Every row comes from one small tree of marks. The marks that hang from a mark follow it in brackets, in the order of their numbers. Every link used is in the known rows. Which tree was each row made from?
Known rows
Z_461{Z_695}: [  7.0 -19.4 -14.5  -2.6 -13.8   0.3  12.2  -1.0  -0.5  -7.0 -31.6  16.1
   0.7 -12.5   2.8 -21.9   7.5  17.8  12.5  10.6 -13.4]
Z_695{Z_234{Z_182 Z_242} Z_345}: [ -4.4  20.5  11.3  -1.4   1.2  -8.1 -17.2   6.4  -1.1   1.0   7.8  22.6
   9.9  -8.7  -6.0   6.2  -4.7  -6.7 -14.9  -3.8   5.8]
Z_998{Z_234{Z_182}}: [-37.7  21.2 -33.9  -2.7  10.6  -5.4   5.7   2.7  -3.3   4.8  -9.5 -15.4
 -17.9  -8.4  14.2  46.0 -20.1  -1.7  57.6   1.4  -5.8]
Z_234{Z_34}: [  5.6   2.0 -37.0   6.2  -1.8   7.0   9.7   1.5 -22.3  -4.2  11.0   4.6
 -16.7 -12.2   9.2  30.2 -11.3  -0.8  38.5   0.0   1.6]
Z_234{Z_182 Z_695}: [ -8.9  -9.2  -6.2   5.5 -10.6   6.5  40.4   8.5 -17.6 -24.2  -4.6  23.7
  -2.9 -18.9  13.9   8.7 -14.3  -2.0  33.0   1.5 -15.8]
Z_345{Z_695{Z_234{Z_998}}}: [ -4.9   3.4   3.2  -4.1  -7.9   1.3  -0.3   9.5   7.6 -17.3 -21.9 -11.3
  -7.3   5.9  -8.6  26.6   1.3   5.4 -23.2   1.7   3.9]
Z_345{Z_695}: [ -5.1  -7.9 -13.9  -4.6  -7.8   4.9  14.1   2.0  -5.2 -13.8 -10.5  -4.3
  -9.7  -3.2 -10.0  -7.2   3.6  25.6  -2.2   9.1  -4.3]
Z_345{Z_695{Z_234{Z_998} Z_259}}: [  1.6  -6.7  17.0  -8.9  -6.0   1.5  -1.6  -1.5  15.2  -5.9 -17.9 -18.8
   2.6   9.9 -17.3  -7.1  12.2  11.9 -37.9   3.2   2.1]
Z_998{Z_234}: [-18.9  11.8 -47.3   6.4   3.1  -0.7  10.2  -0.4   2.5   0.0 -16.4 -23.7
 -20.5  -7.8  11.1  47.7 -26.4   5.5  63.1   2.2  -0.3]
Z_461{Z_695{Z_234 Z_259 Z_345}}: [ 23.6 -25.8  22.7  -7.5 -12.0  -1.8  -1.8 -13.2  23.3   9.5 -30.4  13.0
  24.2  -6.5 -18.1 -59.8  19.7  18.5 -27.9  10.0  -9.1]
Z_345{Z_695{Z_234{Z_34}}}: [  3.0   4.5  -4.2   0.3  -7.2   3.4   1.8   5.2  -1.1 -12.2  -0.1   0.3
  -6.2  -0.6 -11.5  21.6  -2.4   8.3  -5.9   5.1   4.2]
Z_234{Z_34 Z_182 Z_242}: [-23.2  22.9 -20.0   0.0  21.9  -4.1 -12.1   2.6 -37.6  16.3  61.9  13.4
 -13.7  -1.4  19.4   2.6  -5.7 -11.7  39.5  -3.3  -2.3]
Z_695{Z_234{Z_34 Z_242 Z_998} Z_259}: [ 11.7  10.0   6.5   4.1   5.9  -2.4 -21.8  -4.0   5.3  11.5  19.1 -17.5
   2.2  13.3   0.9  13.6  -1.8 -18.9 -10.6  -9.6  13.2]
Z_695{Z_234{Z_242 Z_998} Z_259}: [  8.2   9.5   9.1   1.7  -3.8  -4.9 -17.8   0.1  12.0  -0.3  -4.6 -13.6
   5.8   9.0  -2.9  15.2  -1.4 -12.2 -22.7  -9.1  12.2]
Z_695{Z_234{Z_242 Z_998} Z_259 Z_345}: [ 15.1  -3.5  25.8  -2.9   4.9  -3.7 -21.3 -10.8  21.8  16.9  -0.7 -16.6
  16.7  12.2 -13.9 -34.2   8.8  -1.6 -43.4  -6.5   9.5]
Z_234{Z_998}: [-11.5  -0.3 -22.2  -3.0  -3.2   2.5   6.2  10.1  -4.4 -14.5 -33.7 -18.9
 -19.0   0.8  15.1  41.7  -3.8  -6.4   2.1  -6.8   0.6]
Z_695{Z_234 Z_345}: [ 15.1   5.6  -0.3   3.0 -15.2  -0.4  -2.2   5.6   9.8 -13.3 -27.9  16.3
   8.1 -16.1 -13.3  26.3  -8.3   0.9 -15.3  -1.8   8.5]
Z_461{Z_695{Z_234 Z_259}}: [ 19.3 -16.7  11.3  -3.8 -17.7  -2.7   0.9  -5.8  16.0  -2.4 -33.0  15.8
  16.9  -8.7 -10.2 -25.7  12.3  11.2 -13.3   8.1  -7.3]
Z_695{Z_234{Z_182{Z_583}} Z_259}: [-18.8  16.8  19.0  -7.5  -6.3  -5.6   4.7   6.5  -2.2 -11.5 -18.4  29.3
  13.6 -12.8  -5.6  30.3  14.7  -8.5 -15.2  -3.2   6.0]
Z_461{Z_695{Z_345}}: [ 11.9 -28.2  -2.7  -5.9  -7.7   1.4   9.7  -8.5   6.5   4.8 -28.6  14.1
   7.9 -11.0  -5.3 -56.5  14.3  25.0  -1.9  12.2 -15.3]
Z_998{Z_234{Z_182 Z_695}}: [-25.6   4.8 -28.4   8.1   6.6   1.9  28.5   0.4  -0.9  -1.9  -4.4 -13.6
 -14.6  -8.2  18.0  31.1 -29.4  -2.1  70.1   2.6 -11.3]
Z_234{Z_34 Z_182 Z_242 Z_998}: [-34.9  21.5  -8.5  -6.1  34.0  -4.9 -20.9   5.3 -29.3  22.7  50.2 -15.0
 -21.6  17.4  30.7  11.1   1.0 -26.9  20.1 -10.9  -1.8]

Which tree is each row?
[-16.3  32.5  -0.3   1.5  10.8  -7.0 -24.0  14.4 -11.5   0.2  19.2   2.1
  -9.8   6.2  16.8  60.5 -10.4 -34.6   3.5 -12.5  10.0] -> Z_695{Z_234{Z_34 Z_182 Z_242 Z_998}}
[ 26.7 -25.7  21.1  -5.9  -5.2   0.1  -4.2 -16.2  18.3  17.8 -14.2  10.6
  21.7  -3.9 -15.5 -61.0  19.4  14.0 -20.2   9.7  -8.3] -> Z_461{Z_695{Z_234{Z_34} Z_259 Z_345}}
[ 17.4 -41.9  12.0   4.4  -1.7  13.6  35.1 -11.6  13.7  -1.3 -18.4 -26.7
   3.7   7.6   3.6 -47.5   1.0   6.5  -8.0  -1.9 -10.7] -> Z_234{Z_695{Z_259 Z_345} Z_998}
[-21.8 -14.0   8.7   4.7  15.2  11.7  48.7  -4.3 -29.2   1.2  33.3  29.0
   0.8  -8.2  18.5 -19.3  11.6  -6.1  42.2   1.7 -11.9] -> Z_234{Z_34 Z_182{Z_583} Z_695{Z_259}}
[ 11.8 -17.1  14.4  -5.5  -7.9  -2.1  -4.1  -1.1  19.7   1.6 -40.4   6.9
  10.6  -2.0  -3.8 -21.9  12.2   4.8 -23.6   4.7  -7.2] -> Z_461{Z_695{Z_234{Z_998} Z_345}}
[-39.8  20.5  -5.4  -9.2  20.3  -8.7 -16.0  11.4 -20.0   6.1  16.9 -10.3
 -16.1  11.7  25.3  12.6   1.7 -17.4   3.4  -9.8  -3.5] -> Z_234{Z_182 Z_242 Z_998}
[  0.6  19.8  12.5  -0.6   4.9  -6.5 -20.3  -2.8  -6.4  11.6  33.4  11.0
  10.0  -0.5  -3.6   5.7   0.1 -15.0  -2.8  -5.1   7.1] -> Z_695{Z_234{Z_34 Z_182 Z_242} Z_259}
[  6.2  -1.6  10.2  -2.3  -5.5  -0.1  -4.3  -4.4   7.7  -2.3   7.9  -6.7
   6.1   6.7 -20.0 -23.7   6.8  18.4 -23.9   5.9   3.8] -> Z_345{Z_695{Z_234{Z_242} Z_259}}
[  6.0 -10.7  20.7 -10.3 -12.5  -6.0  -2.6  -3.4  12.1   0.9 -28.4  21.3
  18.7  -9.3  -8.1 -27.4  17.4   6.2 -17.4   7.7 -11.3] -> Z_461{Z_695{Z_234{Z_182} Z_259}}
[ 18.6   6.6  -3.0   5.3  -5.7   2.5  -6.1   1.2   3.4  -1.7  -4.3  13.1
   4.2 -11.9  -9.5  24.7  -8.6  -5.8  -3.7  -2.4   9.5] -> Z_695{Z_234{Z_34} Z_345}
[-20.1  32.1   2.3  -0.7   1.3  -9.7 -20.3  18.9  -5.0 -11.4  -3.9   5.6
  -5.8   2.4  13.0  62.1 -10.0 -27.9  -7.7 -11.8   8.9] -> Z_695{Z_234{Z_182 Z_242 Z_998}}
[ -3.5   7.3   0.2   0.8   5.1   1.0  -9.8   4.9  -0.3  -2.3  14.4 -15.0
  -9.9  14.2  -3.2  13.6  -0.9   0.2 -11.2   0.4   6.6] -> Z_345{Z_695{Z_234{Z_34 Z_242 Z_998}}}
[ 27.6 -33.0  -1.5  17.8  -0.5  10.0  28.4 -17.6  -1.5   6.1  33.8  -0.9
  10.6   0.6  -1.4 -82.2 -10.0  20.5  20.6   3.7  -7.0] -> Z_234{Z_242 Z_695{Z_259 Z_345}}
[ -0.9  23.2 -11.0   8.9  -5.9  -4.7 -15.1  15.7   1.1 -16.3 -10.7  -2.8
  -8.8   3.0   9.8  64.2 -16.7 -21.1  -2.4 -11.0  14.5] -> Z_695{Z_234{Z_242 Z_998}}
[ 27.6 -30.1 -17.3  18.4  -1.7  18.1  39.7  -9.4 -11.7  -2.4  21.6   4.7
  -4.3 -10.1   6.7 -24.4 -17.0   5.9  42.4   3.3  -7.9] -> Z_234{Z_34 Z_695{Z_345}}
[  9.5 -24.4  -4.6  16.4   9.8   9.4  20.9  -4.2  -0.6   1.7  18.4 -21.4
  -7.3  15.3  18.0 -39.2 -13.9  -0.9  14.9  -5.4  -4.6] -> Z_234{Z_242 Z_695{Z_345} Z_998}
[  9.6  -5.1  10.0  -4.3  -5.0   3.8  -0.1  -5.7   6.3  -0.7   4.1  -7.6
   4.1   3.6 -20.2 -11.9   8.7  14.6 -20.3   6.2   2.5] -> Z_345{Z_695{Z_234{Z_34} Z_259}}
[  8.8  -1.0   8.8  -0.9   1.3   1.5  -7.0  -7.2   3.4   5.9  23.8  -9.1
   3.8   9.8 -17.4 -24.9   6.5  13.8 -15.7   5.6   4.5] -> Z_345{Z_695{Z_234{Z_34 Z_242} Z_259}}
[-26.8  15.4  27.4 -11.8   2.2  -6.1  -1.6   8.4   4.1  -6.9 -26.6   9.4
   8.1   0.6   2.1  36.5  19.4 -19.1 -28.9  -8.6   6.5] -> Z_695{Z_234{Z_182{Z_583} Z_998} Z_259}
[ -8.1   8.3 -28.5   7.3  23.5   2.1 -14.4   0.6 -20.7  16.1  40.6 -27.3
 -25.2  18.7  26.1  14.6  -8.4 -17.0  27.9  -9.7   6.4] -> Z_234{Z_34 Z_242 Z_998}
[  8.4  -3.9  -0.3   2.8  -0.7  -3.2 -12.0   1.9   4.6   4.7  -7.0   5.2
   0.1   4.7   9.4  -0.7   3.1  -7.8   3.2   1.8  -2.3] -> Z_461{Z_695{Z_234{Z_34 Z_242 Z_998}}}
[  9.4  10.9   3.6   5.8  11.6  -0.8 -22.8   0.9   4.4  12.6  16.4  -8.8
  -1.4   9.9   2.2  13.5  -7.0 -17.2 -11.3  -9.2  13.0] -> Z_695{Z_234{Z_34 Z_242 Z_998} Z_345}
[  0.1   7.8  -3.3   2.4  -7.2  -0.5  -2.8   6.5   0.3 -13.6   3.3   1.6
  -3.7   2.2 -11.3   9.9  -3.8  12.4  -9.7   4.6   5.7] -> Z_345{Z_695{Z_234{Z_242}}}
[-11.2  14.6   4.5  -2.6   4.5  -2.0  -8.5   5.8  -8.7  -2.1  24.3   4.5
  -4.8   4.6  -6.4   8.1   0.3   2.9  -5.2   3.5   2.4] -> Z_345{Z_695{Z_234{Z_34 Z_182 Z_242}}}
[ 18.5 -37.9  11.6 -10.6  -6.2   1.2   8.1 -19.2  13.9  16.3 -24.3   6.4
  18.5  -6.5 -13.8 -90.1  25.2  31.4 -16.5  13.6 -16.9] -> Z_461{Z_695{Z_259 Z_345}}
[ 20.8   5.2   0.5   3.4 -11.5   1.3  -5.1  -3.3   4.1  -2.8  -1.8   4.8
   8.1  -8.3 -10.9  25.4  -3.8  -7.2  -3.3  -2.7   9.8] -> Z_695{Z_234{Z_34} Z_259}
[ -7.0   4.3  20.2  -8.7  -0.3  -3.7  -8.2  -2.2   3.4   1.1  12.5  -1.0
   8.0   6.3 -17.9 -25.6  11.2  14.0 -28.1   5.3  -0.1] -> Z_345{Z_695{Z_234{Z_182 Z_242} Z_259}}
